What can hang from each mark
K531: K83 K330
K504: K553
K311: K167
K750: K504
K553: K117
K934: K254
K117: K553
K167: K311
K330: K311 K531 K872
K872: K330 K934
K83: K531 K750

Every row comes from one small tree of marks. The marks that hang from a mark follow it in brackets, in the order of their numbers. Every link used is in the known rows. Which tree was each row made from?
Known rows
K872{K934}: [ -2   2  -4 -16  -2  -3  -2 -16   7   8   7   8 -19 -16  -7   1  22  23
  -3 -32  29  30   0  14 -22 -24   5  -6   2  27 -32  18  16  12   9   4
   9  -4   0  -6  16  -4 -23  -7  -3 -18 -13  21]
K83{K531{K330}}: [  4  -3 -11  -1  10  -2  26 -14  -3   0   6   3  -6 -25 -26  28  13   5
  11 -21  14  46  -3   0 -22 -24   8  39   3  23 -36   6  20  27   2  11
   6 -11  -4   9  13   3 -38 -35  -5 -30 -10   8]
K167{K311}: [-11   2   9 -15 -12 -20  -8 -16  14   4   3   3 -17 -23  -3  10  13  22
   7 -16   9  26 -17  -1 -21 -30  -9  -1 -16  27 -22  14   6  34   8  21
   4   8  -7  -2  18   4 -17 -15  -2 -16 -11  -1]
K83{K531{K330} K750{K504}}: [  9   9  -6   6   6   5  13  -8 -10  -1 -14 -12   0 -20 -36  21  27  -7
  24 -20  21  40  -5  -9 -32 -30   9  32  -3  13 -54  12  15   6  -1  -3
  13  -8   3  12  15  10 -40 -43  -5 -24 -21  15]
K872{K330{K311{K167}} K934{K254}}: [ 10   0 -36 -17  -8  -4   3 -23 -10  -4  30   0 -10  -3 -18 -18  24  -6
  -7 -32   4  48   1   9  -7 -31  -1 -14   3  49 -35  -2  -3  11  14 -32
  27  -7 -11 -15  12   0 -22 -34 -12 -36  -2  32]
K531{K83}: [ -6   5  -8   0   2 -12  -2 -14  10  17  -2  -4 -22  -9  -3  22   3  23
   6   3  17  31 -18  11 -11 -29   5   5   2  28 -19   8   9  33   7  15
   7 -13 -11  -1   9  11 -16 -17  -2 -16 -12  18]
K117{K553}: [  5   0   0  -7   2 -19   4  -9  11   5  -7  -5 -28 -23  -2  25  18  28
   0 -17  16  20 -18   2 -17 -22   5   6 -11  31 -14  16   7  14  19  20
  12  22  -5   2   0   9 -16 -19  -3 -28 -11   4]
K330{K311 K872}: [ 12   2 -22 -21   3 -25   0 -17   3   4  10   0 -12  -2 -14  -6  10  17
   6 -15  11  35  -4   8  -7 -21  -5  12   9  29 -33   1  -1  52  -1   9
   1  -7 -28   3   0   7 -23 -33  -9 -25 -17  12]
K504{K553}: [ 12  -4   0 -11  -3 -14   1  -7  14   2 -19   2 -23 -17  -5  24   9  37
   6 -18  19  26  -8   8  -1 -19  -3  12 -15  26 -24  20  25  10  13  28
  24  -7  -7 -16   9   0  -9 -29 -10 -18 -25  18]
K330{K311{K167} K531{K83} K872}: [ 17   7 -28  -6  -2 -40  -1 -16   0   0  15  -2   1   6 -24  -8   7  12
  -7  -4  -5  47 -22   6  14 -29  -9   5  33  39 -34  -5  -4  62  -5  -2
  12 -17 -45   0 -17  13 -40 -55 -15 -43 -14  12]
K872{K330{K531} K934}: [-10  -2 -19  -7 -21  -8   1 -18  -5   8  20  -6  -8 -16 -19 -19  21  23
  -9 -36  15  50   5   3  -9 -35  -8 -12   9  20 -34  11   1  18  -2  -8
   8 -12 -21 -20  23  -7 -40 -22 -18 -39 -12  31]
K83{K750{K504}}: [  4  12  -1  -6  -5   2 -13  -4   7   5 -20 -14 -17  -8 -13  11  27   9
  16 -21  27  23 -11  -1 -22 -29   0  -2 -16  19 -39  17  11   4   8   3
  17   0   4   4  12   9 -14 -28  -2 -12 -24  17]
K531{K83 K330}: [ -2   2 -19   4   7 -15  10 -21   6  15  -4  -4 -15 -18 -15  25  -3  12
   7   4  11  32  -9   4 -15 -33  13  27   1  16 -27   6   8  29   6  15
   2 -11 -15   0   8  10 -28 -26   0 -26 -12  17]
K872{K934{K254}}: [ -4  -6 -16 -15  -3   3   7 -29   4   8  20  14 -24 -10 -19   5  29  14
  -3 -33  21  28   0  15 -22 -20   2  -6  -3  35 -33   9  12   6  19 -11
  16  -8   5 -11  22   0 -19  -6  -6  -5  -2  20]
K750{K504{K553}}: [ 13  -2  -3  -9   1 -11 -14  -4  11   1 -30  -3 -16  -8  -6  14  19  34
  15 -16  23  11 -18  -1  -2 -24  -5  10 -17  12 -35  24  25   7   7  24
  39   1  -7 -21  12   1 -11 -23 -13 -14 -33  19]
K330{K311 K531 K872}: [  7   1 -29 -18  -6 -33   6 -21   0   3  14   0  -6   2 -24 -13  12  19
  -2 -25  -1  45  -4   4   3 -22 -15   9  23  29 -38  -4  -8  62 -13   3
   6  -6 -42  -1  -2   3 -37 -47 -16 -29 -17  12]
K531{K83{K750}}: [  2  13  -1   2  -3  -8  -3 -13   6  18 -11 -11 -22 -16 -11  27  13  17
   7   0  21  40 -14  12 -23 -31   7  -1  -9  31 -27   8   5  15  16   5
  -1 -19  -4   8  10  18 -15 -29   1 -12 -19  26]
K750{K504}: [ -3   2 -11 -13  -1  -2 -15  -6  10   8 -12  -8 -15  -4  -8   6  20  17
  13 -19  22  17 -17  -4 -15 -28  -3   5  -5  14 -32  17  15  22   1  15
  25   7  -5  -5  11   3 -16 -14  -2 -17 -18   8]
K750{K504{K553{K117}}}: [ 17   0  -3  -3  -3  -7 -15   6  10  12 -13   2  -9 -11 -14   0  17  46
  28 -17  24  14  -8  -1   1 -30  -4   5 -19  11 -33  32  22   8  13  21
  41   6 -13 -22   7   1   1 -28 -19  -2 -43  28]
K330{K311 K872{K934{K254}}}: [  7  -6 -34 -21   4 -17   5 -34  -7  10  28  15 -13   0 -26 -15  26  12
  -2 -28  12  34   0  16 -17 -17  -2  -1  15  40 -44  -3  -3  33  13 -21
   1 -11 -18  -7  11   5 -31 -22 -14  -9  -7  20]
K872{K330 K934}: [ -2   1  -9  -9 -14   1 -10 -15  -2  10  13  -6 -14 -22  -8 -10  13  18
   0 -31  27  40   5   8 -19 -33   4 -11  -2  20 -29  14   6   8   9  -4
   4 -14  -7 -15  24  -1 -26  -9 -10 -35 -13  32]
K330{K872}: [ 13  -1  -4 -19  -5 -13  -8 -14  10   9   5  -1 -18 -14 -19   8   7  22
   1 -15  20  28  -9   6 -15 -19  -1  15  -1  20 -26   8  12  35  12  15
  -5 -15 -15  -1   4   8 -18 -21 -11 -26 -17   5]
K872{K330{K311 K531{K83}}}: [-16   4 -38   8 -12 -26   5 -19  -9  13  13 -14  -6  -1 -12 -10   1  19
   6  -1  -8  60 -11   1   3 -39 -10  -6  19  29 -28  -7 -19  56 -15  -5
   8 -15 -45  -8   8   6 -39 -43 -16 -35 -15  36]
K934{K254}: [ -1  -9 -19 -15  -6   1  10 -22   9   6  11   5 -28  -7 -22  20  16  12
   3 -20  10  28  -7   9 -12 -21  -3   5 -14  36 -22   2  11  19  18   3
  21  -6   1  -4  15   7  -6 -17  -6  -6  -1  10]
K83{K531 K750{K504}}: [  9  11   3   1   0   5  -3  -3  -6   1 -13  -8  -6 -13 -24  20  36   7
  23 -19  28  40 -16  -4 -31 -27   1   9  -4  25 -44  15  15  10   1  -2
  17 -13   6  13  12  11 -32 -36  -8 -15 -24  16]
K504{K553{K117}}: [ 19  -3   0  -6  -6  -9  -4   2  13  14  -1   5 -17 -19 -11  11   9  47
  17 -20  20  27   2   9   1 -26  -3   7 -21  25 -22  26  21  10  17  24
  27   0 -14 -19   9   4   5 -32 -18  -4 -36  32]
K330{K531 K872}: [  7  -4 -11 -15 -14 -23  -2 -16   8   9  10  -1 -11  -8 -31  -1  10  26
  -5 -21   9  39  -8   1  -1 -19 -14  13  13  18 -31   5   4  46   0  13
   3 -17 -28  -6   4   5 -33 -36 -17 -31 -18   6]

Which tree is each row?
[  2  -9 -41 -17  -3 -24  15 -37  -9   5  33  14  -7   6 -37 -21  29  18
  -9 -34   1  42   2  12  -7 -18 -12  -3  27  37 -50  -4 -12  45   0 -26
   9 -12 -33 -13   9   2 -42 -34 -20 -12  -6  20] -> K330{K311 K531 K872{K934{K254}}}
[ 21   5  10   3   0  -1  -2   2  -4  -2 -26  -6  -5 -16 -23  27  36  21
  26 -20  29  35 -19  -2 -19 -24   0  14 -14  22 -50  23  25  -5   9   7
  25 -15   2  -3  15   8 -26 -46 -17 -13 -37  25] -> K83{K531 K750{K504{K553}}}
[ -4  15 -25   4  -5 -30  11 -18  -4  10   0  -9 -11  -1 -14   6  17  15
   6  -7   0  57 -10   9  -6 -33  -4  -7  12  39 -37  -4 -14  42  -7  -9
   8  -8 -31   6   4  14 -33 -56  -5 -16 -16  35] -> K330{K311 K531{K83{K750}}}
[ 13  -1 -13 -14   4 -14   6 -27   1   8   8   6  -6 -21 -30  -7  13  15
  -2 -25  25  24  10   6 -23 -23  11  24  10   8 -45  12  12  17  11   1
 -14 -14 -14  -9  13   3 -40 -15  -8 -34 -14  11] -> K531{K330{K872{K934}}}
[ 30   6 -27 -19   9 -27   9 -23  -6  -8  15  10   3 -12 -24 -18  16  -3
 -10 -30  12  35  10   8  -8 -27  11  21  24  28 -51   5   6  26   5 -11
   2  -2 -21  -2  -2   2 -43 -40  -7 -48 -12  12] -> K531{K330{K311{K167} K872{K934}}}
[  0   2 -13   0  -5 -28  -4 -18   4  17   8  -5  -8  -4 -27   6   5  27
  -2   0   9  37 -22   5  -2 -25  -8   8  22  19 -28   2  -2  54   1   9
  -5 -28 -35  -5   2  14 -35 -32 -15 -29 -19  14] -> K330{K531{K83} K872}
[ 18  13   0  16  -4 -11 -21   6   6  22 -27  -7 -11 -12 -17  12  19  39
  32   5  26  22 -15   5  -8 -37   5  -4 -19  16 -39  28  11  -4  22   8
  25  -9 -15 -15   7  18  -2 -37 -16   4 -49  44] -> K531{K83{K750{K504{K553{K117}}}}}
[  9  -9 -16 -17  -2  -5   0 -32   1  12  20  13 -17  -9 -31  -2  26  17
  -5 -28  23  27  -4  15 -22 -17   0   1   4  28 -39   6   8  18  23 -13
  -3 -22  -7 -12  15   6 -25  -9 -12 -12  -7  14] -> K330{K872{K934{K254}}}
[ 28  14 -18  -5   8 -12  29 -10 -12 -18   9  -3   3 -18 -29  18  21 -19
   9 -26   4  63   1   1 -17 -29   8  30   6  46 -49   0  11  16   0 -13
  17  -2  -7  21  -2  10 -38 -71  -2 -39  -9  17] -> K83{K531{K330{K311{K167}}} K750}
[ 16  -2 -33 -15   7 -29  12 -23  -2   0   8   0  -6  -8 -26  -4   1   5
   6 -17   3  34   6   0 -12 -26   3  36   9  17 -40  -3  -1  46  -3   6
  -6  -3 -30   2  -2   7 -34 -41  -8 -35 -16   8] -> K531{K330{K311 K872}}
[-10  -9 -31  -3 -20   0   9 -30  -8  10  30   0 -12 -10 -35 -13  23  15
 -10 -35   8  50   3   5  -9 -31 -10 -14   4  28 -35   1  -4  14  10 -24
  15 -18 -16 -24  25  -4 -30 -24 -19 -24  -2  32] -> K872{K330{K531} K934{K254}}
[ 12   7  -3   3   2   2  26 -13  -7  -3  -1  -6  -8 -28 -33  30  19  -3
  14 -22  18  57   3   3 -30 -26  11  34  -5  27 -44   7  18   6   6  -1
  -2 -14   3  16  14  10 -37 -47  -2 -28 -14  18] -> K83{K531{K330} K750}
[ 11  20 -24  -1  -7 -29   8 -11  -1   0   3 -11  -6   1 -15   6  16   4
  -2 -12  -4  59 -17   8   4 -35  -4 -12  16  50 -35  -2  -6  34  -3  -9
  20  -5 -26   6  -8  14 -29 -65  -5 -29 -13  30] -> K330{K311{K167} K531{K83{K750}}}
[ -4   3 -37   2  13 -28  19 -24  -2  10   0  -3 -13  -7  -9  12  -2   8
  11   2   0  37  -5   5 -11 -34  11  22  10  26 -34  -2  -5  45  -4   5
   4  -3 -26   4   5   8 -36 -36   1 -24 -12  20] -> K531{K83 K330{K311}}
[ 17  12 -25   2   7 -32   9 -25  -8  11   0  -9  -9 -10 -27   9   3   2
  11   7   7  43   0   6 -20 -31  12  26   8  23 -47  -5 -11  38   6  -8
 -22 -19 -30  12  -3  22 -39 -52  -5 -28 -22  24] -> K531{K83{K750} K330{K311 K872}}
[  1   9 -32  -4  -1 -32   8 -14   2  -1   9  -4  -5   5  -8   3  10   8
  -7 -10  -7  50 -21   7  14 -32  -8  -3  24  47 -29  -3  -1  52 -11  -1
  30  -1 -34  -1  -8   7 -32 -53  -8 -35  -7  20] -> K330{K311{K167} K531{K83}}
[  5   0 -27 -17  -3 -31   5 -26  -7   4  22   9   1   1 -22 -28  24  25
  -9 -37   9  43   4   9  -5 -23  -8  -2  33  26 -48   3  -7  51 -11  -9
   2  -8 -39  -8   7   0 -47 -34 -17 -26 -15  20] -> K330{K311 K531 K872{K934}}
[ 13   7 -21   0   9 -10  33 -16 -14  -6   5  -1  -2 -18 -27  16  20  -7
  18 -22   8  61   7   0 -29 -28   9  30   3  35 -50   0   3  25  -3  -7
   3  -7 -11  20   9   8 -43 -58  -3 -24 -11  22] -> K83{K531{K330{K311}} K750}
[ -5   3 -28 -12  -7  -9  -1 -19 -11   6  19  -4 -10 -12  -3 -26  16  15
   3 -29  16  47  10   8 -13 -34   1 -14   5  28 -35   6  -6  25  -2 -14
   5  -3 -20 -10  19  -3 -31 -20  -9 -33 -12  36] -> K872{K330{K311} K934}
[  8  11  -6  12  -5 -22  -7  -6   4   9 -34 -14  -8  -4 -19  19  24  30
  13  -5  14  31 -27  -2   0 -33  -7   0  -4  15 -47  17   6   6   3   8
  29 -15 -20 -18   9  14 -29 -48 -19 -11 -37  37] -> K330{K531{K83{K750{K504{K553}}}}}
[ 31   3 -29 -21   6 -27   9 -17   2 -12  10   1   0  -9 -26  -3   1  -5
  -2 -18   1  35   1   1   0 -26   3  34  10  29 -40  -1   5  40   4   1
   8   1 -25   2 -11   7 -31 -52  -8 -52 -11   3] -> K531{K330{K311{K167} K872}}
[ -2  16  -4   4   0  -6 -18  -8   4  16 -23 -16 -14  -7 -11  18  21  13
  19   1  24  27 -25   1 -23 -35   6  -4  -5  19 -37  16   5  13   7   2
  12 -11  -6   3   9  19 -19 -25   0 -10 -25  25] -> K531{K83{K750{K504}}}
